Every row comes from one small tree of marks. Brackets hold a mark, then the marks that hang from it, in alphabetical order. Every link used is in the known rows. Which tree was each row made from?
Known rows:
[binam [masi guzi telu] zevus]: [-0.03 -2.70 -2.83  2.01 -1.57 -0.64 -0.95 -3.38 -1.06  0.04 -0.03  0.24
  0.74 -2.37  2.41  3.59 -0.91  0.00 -2.18  1.54  1.19 -3.00  0.10  1.69]
[masi [guzi [datuf kefik]] telu]: [ 1.36 -2.91 -4.79  0.46  0.59 -0.01 -1.64 -0.83  0.46 -2.71 -0.25  1.31
 -0.23  1.11 -2.43  1.00  0.32  1.27  0.80 -0.27  3.51  2.02  1.36  0.01]
[masi [guzi datuf [lume zatobe]] telu]: [ 2.91  0.03 -3.26 -1.16  0.17  2.85 -0.59 -1.11 -0.44 -0.43 -1.67  2.46
 -0.61  0.99 -0.35  0.60  0.84  0.16 -0.12  1.17  1.18  1.74  2.14 -0.80]
[telu [masi [guzi datuf [lume zatobe]]]]: [ 3.02  1.14  0.62 -2.46  0.60  1.67 -1.53  1.03 -1.58  0.82 -2.28  0.67
 -1.05 -0.05  0.29 -1.17  2.32 -2.12 -1.36  0.57 -0.15  2.09  2.84 -0.50]
[dupi guzi telu]: [ 1.97  0.07  0.64  0.97 -0.43  0.15  1.85 -1.14 -2.58 -4.60 -0.34  0.57
  0.02 -2.59  1.44  0.84 -1.96 -1.62 -2.69 -0.18  2.27  2.23  1.38 -0.68]
[dupi [guzi datuf lume] telu]: [ 3.32  2.09  2.33 -0.40  1.05  2.30  1.37 -0.18 -3.80 -4.42 -1.80  3.29
 -0.01 -0.85 -0.12 -0.72  0.11 -0.16 -2.80 -0.53  2.50  1.39  2.69 -2.84]
[masi [guzi [datuf kefik] [lume zatobe]] telu]: [ 1.76 -1.55 -4.61 -0.27  0.53  1.97 -1.06 -0.16 -0.12 -2.04 -0.55  2.93
 -0.50  2.74 -1.60 -0.15  1.84  1.20  0.98  0.80  2.42  2.89  2.55 -1.50]
[zevus zatobe]: [ 1.72  1.28 -2.42  1.70 -1.88  1.15  2.69  0.08  0.20 -2.00  1.41 -2.81
  0.18 -0.17  1.25  0.62 -1.17 -1.79 -0.36  0.20 -0.20 -0.50  1.04 -0.74]
[masi [guzi [datuf kefik]]]: [ 0.23 -2.05 -2.48 -0.01  0.67  0.20 -0.74  0.27 -0.08 -2.05 -1.07 -0.03
  0.48  0.58 -1.62  0.76  1.29  0.63  0.26  0.10  2.35  1.16  1.34  0.27]
[telu masi]: [ 0.76  0.77  0.09 -0.13 -0.88 -1.31 -0.32  0.12 -0.56 -0.26  0.02 -1.90
 -0.48 -1.52  1.62 -0.15  0.26 -2.00 -1.40 -1.47 -0.49  0.71  1.17  1.01]
[zevus binam]: [-0.20 -1.18 -1.98  1.61 -1.81  1.13  2.77 -0.31  1.62 -1.72  1.85 -1.15
  0.05 -0.44  0.81  2.33 -0.12  0.36 -0.74 -0.36  0.60  0.30  1.10 -0.42]
[datuf kefik]: [-1.29 -1.15 -2.85  1.11 -0.77 -1.21  0.71  0.49  0.86 -2.51  1.41 -1.19
  0.98  0.57  0.43  0.82  0.58  0.36  0.28 -0.56  0.74  0.63  1.34 -0.05]
[guzi [datuf kefik]]: [-0.68 -0.23 -1.39  0.14  0.26  0.86 -0.05  1.30  0.30 -2.40 -0.08 -0.49
  0.26  1.74 -0.64 -0.99  0.79  1.24  0.29 -1.32  1.12  0.63  1.85 -0.70]
[telu [masi guzi]]: [ 1.68 -0.99 -0.70 -0.34 -0.32 -1.98 -1.13 -0.73 -0.82 -0.15 -0.80 -1.61
 -0.13 -2.50  0.87  1.62  0.33 -2.36 -1.68  0.06  0.95  1.22  1.04  1.57]
[guzi datuf]: [ 0.76  1.30 -0.25 -0.67 -0.21  1.65  0.67  0.56 -0.47 -0.94 -1.22 -0.93
 -0.12 -0.22  0.58  0.23 -0.16  0.14 -1.07 -1.15  0.19 -0.58  1.45  0.30]
[guzi [datuf kefik] [lume zatobe]]: [-0.01  0.99 -1.47 -0.77 -0.08  2.57  0.18  1.82 -0.21 -1.55 -0.42  0.73
 -0.08  2.90  0.04 -2.11  2.79  0.97  0.55 -0.18  0.08  1.36  2.69 -2.29]
[telu [masi [guzi [datuf kefik] [lume zatobe]]]]: [ 1.84 -0.73 -0.75 -1.45  0.79  0.76 -2.12  2.03 -0.99 -0.56 -1.07  0.82
 -0.71  1.65 -1.16 -2.01  3.46 -0.87  0.35  0.22  0.87  3.17  2.77 -1.54]
[telu [masi [guzi [datuf kefik] lume]]]: [ 1.76 -0.33 -0.65 -0.95  1.61 -0.54 -2.09  1.04 -0.90 -0.91 -1.09  1.33
 -0.06  0.99 -2.06 -0.88  3.62 -0.13 -0.51 -0.70  1.51  1.39  2.55 -1.23]
[zevus [binam masi] zatobe]: [ 1.21 -1.17 -1.50  2.63 -2.50  3.83  4.08 -0.09  1.61 -2.10  4.62 -3.07
  0.67  0.28  1.07  1.14 -0.32 -0.85 -1.30 -0.02  1.18 -1.36  1.02 -1.29]
[zevus binam [zatobe lume]]: [ 0.85  0.11 -3.92  2.92 -2.56  2.87  4.26 -0.46  1.59 -0.66  5.13 -2.95
 -1.07 -0.55  0.29  0.64 -0.75 -1.32  0.16  1.28  0.81  1.24  1.07 -1.34]
[mufi guzi]: [ 0.69  1.48 -2.01  1.30 -2.15 -1.46  0.56  0.68 -0.48 -0.02 -0.81 -1.67
  0.60 -3.18  2.21  1.98  0.87 -1.10 -1.27  0.10 -0.21 -1.35  1.56  1.80]
[dupi telu]: [ 0.79  0.33 -0.87  0.67 -0.87  0.58  0.41 -0.29 -1.16 -3.30 -0.28  0.47
  0.24 -1.64  0.87  1.70 -1.61 -0.82 -1.72 -0.27  0.49  1.27  1.76 -0.17]
[guzi [datuf kefik] lume]: [-0.08  1.33 -1.06 -0.11  0.67  0.97  0.34  1.43 -0.23 -1.88 -0.34  1.32
  1.03  2.27 -0.87 -1.07  2.88  2.05 -0.03 -0.90  0.94 -0.46  2.79 -2.16]

Which tree is each row?
[ 0.96 -1.11 -4.61  3.43 -2.79  4.00  3.33 -1.60  1.32 -1.04  7.22 -1.94
 -0.64 -0.65 -0.54  0.62 -1.18 -0.73 -0.83  0.61  2.79  0.66  0.63 -0.93]
[zevus [binam [masi telu]] [zatobe lume]]
[ 1.32  2.03 -1.84  0.52 -0.48 -0.43 -0.45  2.47 -0.74 -1.06 -1.19  1.21
  0.74  0.39 -0.60 -0.67  4.25  1.57 -0.55 -0.43  0.85 -1.45  3.16 -0.89]
[mufi [guzi [datuf kefik] lume]]
[ 2.38 -0.93 -3.59  3.09 -1.61  0.50  0.50 -2.88 -1.05 -0.57  1.01  1.01
  0.81 -0.35  1.71  2.47 -0.04 -0.50 -1.69  2.44  1.09 -4.10  1.47 -1.31]
[binam [masi [guzi lume] telu] [zevus zatobe]]
[ 2.45  0.52 -0.37 -0.94  0.24 -1.88 -0.61 -0.68 -0.95  0.23 -1.02  0.35
  0.42 -1.88  0.53  1.61  2.27 -1.54 -1.79  0.28  0.73  0.20  2.06  0.29]
[telu [masi [guzi lume]]]
[ 3.01  0.57  2.49 -0.23  2.11  0.54 -1.23  1.65 -3.89 -4.76 -0.60  3.17
 -0.64  0.39 -1.91 -3.56  1.74 -0.58 -1.95 -1.97  3.00  3.83  3.27 -3.38]
[dupi [guzi [datuf kefik] lume] [telu masi]]
[ 0.30 -0.41 -2.39  2.58 -2.80  3.97  4.27 -0.51  1.13 -0.26  6.45 -3.36
 -0.13 -1.18  0.37  0.45 -0.24 -1.46 -1.33  1.10  1.56 -0.42  0.91 -0.71]
[zevus [binam masi] [zatobe lume]]
[ 1.52 -2.98 -3.88  0.96 -1.31  3.36  1.61 -2.25  0.97 -0.96  2.80  1.33
  0.54 -0.06  0.29  2.68  1.44  0.31 -1.20  1.77  2.30  1.30  1.45 -0.79]
[zevus [binam [masi [guzi [lume zatobe]] telu]]]
[ 1.86 -1.24 -4.07  0.11  1.16  0.13 -1.25 -0.84  0.07 -2.03 -0.60  3.58
  0.42  2.10 -2.49  1.07  1.69  2.14  0.12 -0.13  3.20  1.14  2.12 -1.43]
[masi [guzi [datuf kefik] lume] telu]
[ 2.16  0.12 -0.73 -1.27 -0.51 -0.30 -0.56 -0.15 -1.17  0.69 -0.99 -0.17
 -0.46 -1.26  1.63  0.12  2.02 -2.59 -1.19  1.21 -0.24  2.00  2.12  0.10]
[telu [masi [guzi [lume zatobe]]]]
[ 2.56 -1.00  2.00  0.23  1.41  0.80 -1.76  1.89 -3.12 -5.22 -0.20  1.48
 -1.23 -0.18 -1.43 -3.39  0.03 -1.39 -1.54 -2.39  3.28  4.61  2.15 -2.12]
[dupi [guzi [datuf kefik]] [telu masi]]
[ 2.94  1.05  0.98 -1.70  1.44 -0.05 -1.52  0.17 -1.80  0.66 -2.34  1.20
 -0.24 -0.67 -0.86  0.04  2.38 -0.91 -1.90 -0.47  0.82  0.36  2.43 -0.28]
[telu [masi [guzi datuf lume]]]
[ 3.47  1.98  1.96 -1.14  0.13  3.94  1.42  0.39 -3.49 -3.97 -1.74  2.83
 -0.88 -0.13  0.94 -2.13  0.12 -1.28 -2.17  0.26  1.71  2.99  2.99 -2.79]
[dupi [guzi datuf [lume zatobe]] telu]
[ 0.10  1.45 -3.14  3.09 -2.33  0.26  2.14 -0.73 -1.00  1.19  2.07 -2.98
 -1.21 -1.48  2.38  0.07 -1.52 -2.24 -1.12  2.34 -1.37 -2.27  0.73 -0.67]
[binam [zevus [zatobe lume]]]
[-0.74 -1.03 -1.98  2.52 -1.66  0.00 -0.24 -2.46 -1.01 -0.45  0.67 -0.17
  0.55 -1.31  2.86  2.14 -1.24  0.44 -2.39  0.23  0.13 -3.68  0.31  0.84]
[binam [masi telu] zevus]
[ 0.03  0.13 -3.83  3.83 -2.52  1.56  1.38 -2.03 -1.16  0.61  4.18 -2.23
 -0.71 -1.27  2.27  0.43 -2.03 -1.22 -1.74  1.94  0.29 -2.74  0.58 -0.06]
[binam [masi telu] [zevus [zatobe lume]]]
[ 3.88  1.79  3.91 -0.83  1.62  1.53 -0.53  0.86 -4.57 -3.56 -1.87  3.08
 -1.09 -1.24 -0.48 -2.56  1.02 -1.74 -3.23 -1.54  2.28  2.53  2.79 -2.65]
[dupi [guzi datuf lume] [telu masi]]
[ 2.61 -0.46  0.50 -1.50  0.75 -0.10 -2.06  0.12 -1.26  0.23 -1.94 -0.57
 -0.80 -1.74 -0.45  0.25  0.83 -1.87 -1.46 -0.63  0.76  0.70  1.40  1.23]
[telu [masi [guzi datuf]]]
[ 1.61 -3.25 -2.38  0.94 -0.69  3.67  0.25 -2.02  0.98 -1.37  1.82  1.17
  0.12 -0.56 -1.59  2.73  0.26  1.14 -1.57 -0.35  3.96  0.22  0.73  0.18]
[zevus [binam [masi [guzi datuf] telu]]]
[ 0.28 -3.28 -1.63  1.04 -1.43  1.43  2.06 -1.87  1.28 -0.90  2.42 -1.40
  1.38 -2.21  0.41  3.83  0.76  0.02 -1.86  1.07  2.23 -0.66  0.84  1.10]
[zevus [binam [masi guzi]]]
[ 1.33  2.66 -1.98  0.58 -2.43  0.30  1.04  1.28 -0.97  0.72 -0.93 -0.37
  0.58 -1.56  3.09  0.53  2.83 -1.11 -1.09  1.34 -1.50 -0.63  2.80  0.63]
[mufi [guzi [lume zatobe]]]
[-0.19 -0.83 -0.93  0.43 -1.68  0.88  0.36 -1.74 -1.54  1.44 -1.09 -0.19
  1.01 -1.38  3.63  2.06  1.75 -0.90 -2.43  3.33 -1.12 -3.24  1.87  0.30]
[binam [masi [guzi [lume zatobe]]] zevus]
[ 1.76 -0.78  0.39  0.78  0.79  1.56  0.26  0.62 -2.60 -6.16 -0.38  1.89
 -0.29  0.23 -1.36 -1.82 -0.49 -0.13 -1.00 -1.16  3.71  3.13  2.38 -2.07]
[dupi [guzi [datuf kefik]] telu]
[ 1.17  1.96 -2.22  0.26 -1.28  1.53 -0.62  3.33 -0.50 -0.67 -1.12  0.79
  0.09  1.19  0.40 -1.81  3.93  0.45  0.29  0.24 -0.24  0.48  3.49 -0.87]
[mufi [guzi [datuf kefik] [lume zatobe]]]
[ 1.24 -2.11 -3.63  2.46 -2.57  3.06  3.24 -1.60  1.21 -0.12  5.43 -3.12
  0.05 -2.08 -0.25  2.36 -0.29 -1.84 -1.16  2.50  2.72  0.21  0.84  0.15]
[zevus [binam [masi guzi]] [zatobe lume]]
[ 0.71 -1.76 -3.31  1.29 -1.56  0.98 -0.65 -2.82 -1.33  0.79 -0.33  1.19
  0.44 -0.77  3.39  2.25  0.71 -0.25 -1.98  3.04 -0.09 -2.28  1.52  0.11]
[binam [masi [guzi [lume zatobe]] telu] zevus]
[ 4.22  1.77  3.85 -1.26  0.86  3.42 -0.23  1.44 -4.36 -2.92 -1.69  2.45
 -1.86 -0.57  0.55 -3.73  0.70 -2.56 -2.44 -0.86  1.15  4.32  2.82 -2.70]
[dupi [guzi datuf [lume zatobe]] [telu masi]]
[ 0.11 -0.02 -0.65  3.03 -2.55  1.26  1.95 -0.46 -0.82 -0.43  1.50 -3.02
  0.68 -0.41  3.44  0.60 -1.02 -1.49 -2.07  1.24 -1.11 -4.76  0.84 -0.30]
[binam masi [zevus zatobe]]
[ 2.48  2.12  1.66 -1.30 -0.19  3.16  1.86  0.11 -2.06 -1.76 -1.44  1.08
 -0.44  0.06  1.87 -1.82  1.71 -1.01 -1.56 -0.27  0.78  1.35  2.41 -1.62]
[dupi [guzi datuf [lume zatobe]]]
[ 3.12 -0.24  0.02 -0.45  0.91 -1.14 -1.19 -0.19 -2.53 -1.79 -1.17  2.03
 -0.14 -2.04 -0.60  1.36  0.53 -2.01 -2.43  0.65  1.08  1.94  2.87 -0.94]
[dupi [telu [masi [guzi lume]]]]
